What can hang from each mark:
Z_915: Z_309 Z_921
Z_969: Z_309 Z_982
Z_536: Z_921 Z_982
Z_309: Z_915 Z_969
Z_185: Z_921
Z_921: Z_185 Z_536
Z_982: Z_185 Z_536 Z_969

Each row was made from one small tree. The marks that hang from a mark follow it in brackets, in the order of their numbers. Every link used is in the known rows. Write each row's tree.
Known rows:
Z_982(Z_536(Z_921) Z_969(Z_309)): [-0.76  1.33 -1.30 -2.79 -4.08 -0.21  0.08  0.88  3.67 -3.27 -1.77 -2.46
  2.21  0.69  0.28 -2.01 -3.08 -0.03 -0.49]
Z_921(Z_185 Z_536(Z_982(Z_969(Z_309(Z_915))))): [-1.55  2.09  2.49 -2.73 -5.62  1.56 -0.12  0.44  3.53 -2.62 -3.50 -3.08
 -1.72  2.50  1.99 -0.56 -2.35  1.38 -0.89]
Z_536(Z_921 Z_982(Z_185 Z_969(Z_309(Z_915)))): [-3.06  0.73 -2.96 -3.05 -4.61  3.10 -0.80  1.19  2.25 -2.98 -0.78 -2.10
 -0.73 -0.07  0.53 -1.38 -3.45  3.27 -0.85]
Z_982(Z_185 Z_536(Z_921) Z_969): [ 0.03  0.49 -2.94 -1.95 -1.42  1.46  2.14  0.77  2.90 -0.28 -3.57 -4.72
  0.79 -0.81  2.11 -2.41 -3.61  1.80 -1.20]
Z_982(Z_185(Z_921) Z_536 Z_969(Z_309)): [ 1.03 -0.48 -4.02 -3.18 -1.60 -1.89  1.23 -1.12  3.69 -1.70 -4.59 -2.73
 -0.25 -0.38 -1.55 -2.97 -4.01  0.56 -1.64]
Z_915(Z_309 Z_921(Z_536(Z_982(Z_185 Z_969)))): [-4.82  1.41  0.18 -0.80 -1.79  3.20  2.43  1.79  0.21  0.77 -3.03 -4.13
 -0.41  1.50  2.19 -0.96 -3.78  3.63  1.19]
Z_185(Z_921(Z_536)): [-0.25  0.43  0.78  0.40 -2.73  0.61 -0.50 -0.34  0.81 -0.88 -4.40 -4.49
  0.69  1.12  0.15 -1.95  0.22  1.77 -0.99]
Z_969(Z_982): [-0.36  1.85 -0.49  1.13 -2.32  0.49  0.00  0.70 -1.19  0.00 -3.23 -2.45
  0.91  0.51  1.01 -1.30 -0.34  0.64 -2.70]
Z_915(Z_309(Z_969)): [-2.44 -1.07  0.63  1.76 -3.12  0.07  0.70  1.45 -2.84  0.47 -1.07  0.17
  0.46  2.93 -0.02  1.11 -3.50 -0.24  1.16]
Z_536(Z_982(Z_185(Z_921) Z_969)): [-1.47 -0.24 -3.86 -3.29 -2.46  2.13  0.78 -0.03  1.12 -0.31 -4.69 -4.83
 -2.38  0.16 -0.73 -2.70 -3.20  2.14 -1.27]
Z_309(Z_915 Z_969(Z_982(Z_536(Z_921)))): [-1.27  2.35  0.14  1.31 -2.28  3.54  0.47  1.17 -1.91 -3.30 -4.13 -2.88
  3.24  1.67  0.76 -2.01 -3.36  0.95 -2.23]
Z_969(Z_982(Z_536)): [ 0.54  2.35 -0.31  0.76 -1.11  0.66  1.15 -0.61 -0.27 -0.09 -5.23 -2.77
  2.19  0.92  1.12 -2.71 -2.05  0.08 -3.29]
Z_536(Z_921(Z_185) Z_982(Z_969)): [-1.86  1.77 -0.23 -3.11 -4.73  4.09  1.25  3.21  2.04 -1.09 -2.75 -5.20
 -0.82  1.25  3.47 -0.97 -2.68  1.81 -0.29]
Z_921(Z_185 Z_536(Z_982(Z_969))): [-1.30  2.01  2.60 -2.26 -4.26  2.32  2.02  0.29  2.87  0.28 -5.06 -5.78
 -1.79  2.42  3.43 -0.76 -2.07  1.30 -0.91]
Z_921(Z_185 Z_536): [ 0.86  1.20  2.96  0.87 -2.82  0.55  1.50  0.70  1.87  1.43 -4.09 -3.90
 -0.04  1.44  3.83 -0.02 -0.27  1.66 -1.53]
Z_915(Z_309 Z_921(Z_536)): [-3.10  1.62  2.19  1.99 -2.07  1.48  0.19  2.96 -0.96  0.23 -1.39 -2.59
  2.15  2.12  2.21 -0.11 -0.62  2.36  1.40]
Z_536(Z_982): [-1.36  0.94 -0.09 -0.27 -3.34  2.62 -0.78 -0.09 -0.61  0.60 -3.09 -2.78
  0.02  1.85  0.73 -0.76 -1.36  1.18 -1.46]
Z_536(Z_921 Z_982(Z_969)): [-3.10  1.61 -1.18 -2.82 -4.69  3.75 -0.35  2.06  1.18 -1.89 -1.93 -4.63
  0.03  1.19  1.20 -1.66 -2.11  1.57 -0.07]
Z_915(Z_309 Z_921(Z_185 Z_536)): [-2.08  1.71  3.06  1.73 -1.88  1.66  1.94  4.09 -0.10  0.94 -2.20 -3.01
  1.50  2.10  4.33  0.54 -1.30  2.71  0.99]
Z_915(Z_921): [-0.18  1.81 -1.01  0.63 -1.42  0.92 -1.20  3.91 -0.48  0.28 -1.40 -3.53
  1.52  0.96  1.29  0.02  0.69  1.16 -0.68]

Which tree is each row?
[-2.21  2.23  0.35  0.68 -0.71  4.14  1.40  0.45  0.05  1.83 -4.36 -5.23
  0.91  0.35  2.51 -0.43 -1.15  4.55 -1.80] : Z_915(Z_921(Z_536(Z_982(Z_185))))
[-1.83  2.86  3.42  0.70 -2.92  4.92  0.67  3.11 -1.04 -1.02 -4.33 -5.06
  0.46  3.50  2.90  1.16 -1.80  2.64 -0.53] : Z_309(Z_915(Z_921(Z_185 Z_536(Z_982))) Z_969)
[-1.63  0.19 -2.66 -3.01 -3.46  0.57  0.80 -1.01  2.22  0.12 -2.35 -1.85
 -1.88  0.24 -0.26 -0.53 -3.46  1.62 -1.65] : Z_536(Z_982(Z_185 Z_969(Z_309)))
[ 0.00  2.10 -1.14 -2.26 -3.91 -0.43 -1.17  5.93  2.63 -3.02 -0.37 -2.46
 -0.60  1.34  1.83  0.10 -0.63  0.39  0.08] : Z_982(Z_969(Z_309(Z_915(Z_921(Z_185)))))
[-3.65  1.05  2.85  2.60 -2.13  1.60  1.25  2.57 -2.21  0.07 -1.71 -2.24
  2.11  3.23  0.95  1.45 -2.20  1.48  1.74] : Z_915(Z_309(Z_969) Z_921(Z_536))
[ 0.47  3.12  0.36  0.46 -1.71  2.82  2.72  1.50  0.55 -0.66 -5.01 -4.07
  2.96  0.42  4.27 -2.44 -2.78  1.81 -3.15] : Z_969(Z_982(Z_536(Z_921(Z_185))))
[-2.20  1.19 -1.04 -3.07 -5.58  0.81 -2.57  0.86  1.70 -3.39 -1.32 -1.23
 -1.35  2.13 -1.03 -1.08 -2.20  0.16 -0.63] : Z_536(Z_982(Z_969(Z_309(Z_915))))
[ 0.64  1.36 -2.05  0.57 -0.49 -0.77  2.21 -2.56  0.93  0.41 -4.75 -0.57
  1.78 -0.68  0.43 -1.86 -3.43  1.47 -4.11] : Z_969(Z_309 Z_982(Z_185 Z_536))
[-4.19  2.02  4.16  1.44 -2.61  4.25  3.12  2.61 -2.05  0.66 -3.64 -3.24
  1.20  3.88  3.01  1.72 -3.99  2.62  1.04] : Z_915(Z_309(Z_969) Z_921(Z_185 Z_536(Z_982)))
[-0.58  1.22 -0.96  1.29 -1.00  1.23  1.98 -1.44 -0.17  0.23 -6.29 -4.51
  0.43 -1.03  0.67 -2.51 -1.20  3.50 -3.44] : Z_969(Z_982(Z_185(Z_921(Z_536))))
[-0.29  0.47 -3.58  0.20 -1.55 -0.62  0.73 -1.03 -0.08 -0.65 -3.80 -1.21
  0.45 -1.57 -1.32 -1.91 -2.00  2.35 -3.48] : Z_969(Z_309 Z_982(Z_185(Z_921)))
[ 0.07 -0.51 -3.12 -2.02 -3.11 -2.13  0.73  0.12  2.89  0.16 -1.26 -1.25
 -1.97 -0.54 -0.07 -0.14 -2.24  0.63 -1.25] : Z_982(Z_185 Z_969(Z_309))
[-0.30  0.34 -2.85 -2.67 -2.46  0.02  1.75  0.10  3.98 -1.46 -2.24 -2.50
  1.23 -0.83  0.99 -1.92 -4.06  1.62 -1.37] : Z_982(Z_185 Z_536(Z_921) Z_969(Z_309))
[-3.07  0.44  0.26  1.99 -1.89  1.10  0.55  4.19 -3.45  0.07 -0.38 -1.14
  1.63  2.93  0.38  1.59 -2.48  0.54  1.81] : Z_915(Z_309(Z_969) Z_921)
[ 0.37  1.14 -3.06 -0.13 -0.85  0.23 -0.15 -1.35  0.58 -2.56 -5.49 -1.10
  1.47 -0.67 -1.40 -3.87 -3.44  2.27 -3.97] : Z_969(Z_309(Z_915) Z_982(Z_185(Z_921) Z_536))
[ 0.12  1.94  0.30  1.50 -1.70  1.39  0.34 -0.06 -1.99 -1.88 -5.08 -2.15
  1.70  2.37 -0.13 -1.74 -3.01 -0.45 -2.62] : Z_309(Z_915 Z_969(Z_982(Z_536)))
[-2.37  2.24  0.26  0.27 -2.23  3.29 -0.82  0.23  1.04 -1.19 -2.78 -2.56
  0.92  0.48  1.06 -0.21 -1.33  4.66 -1.71] : Z_969(Z_309(Z_915(Z_921(Z_536(Z_982(Z_185))))))
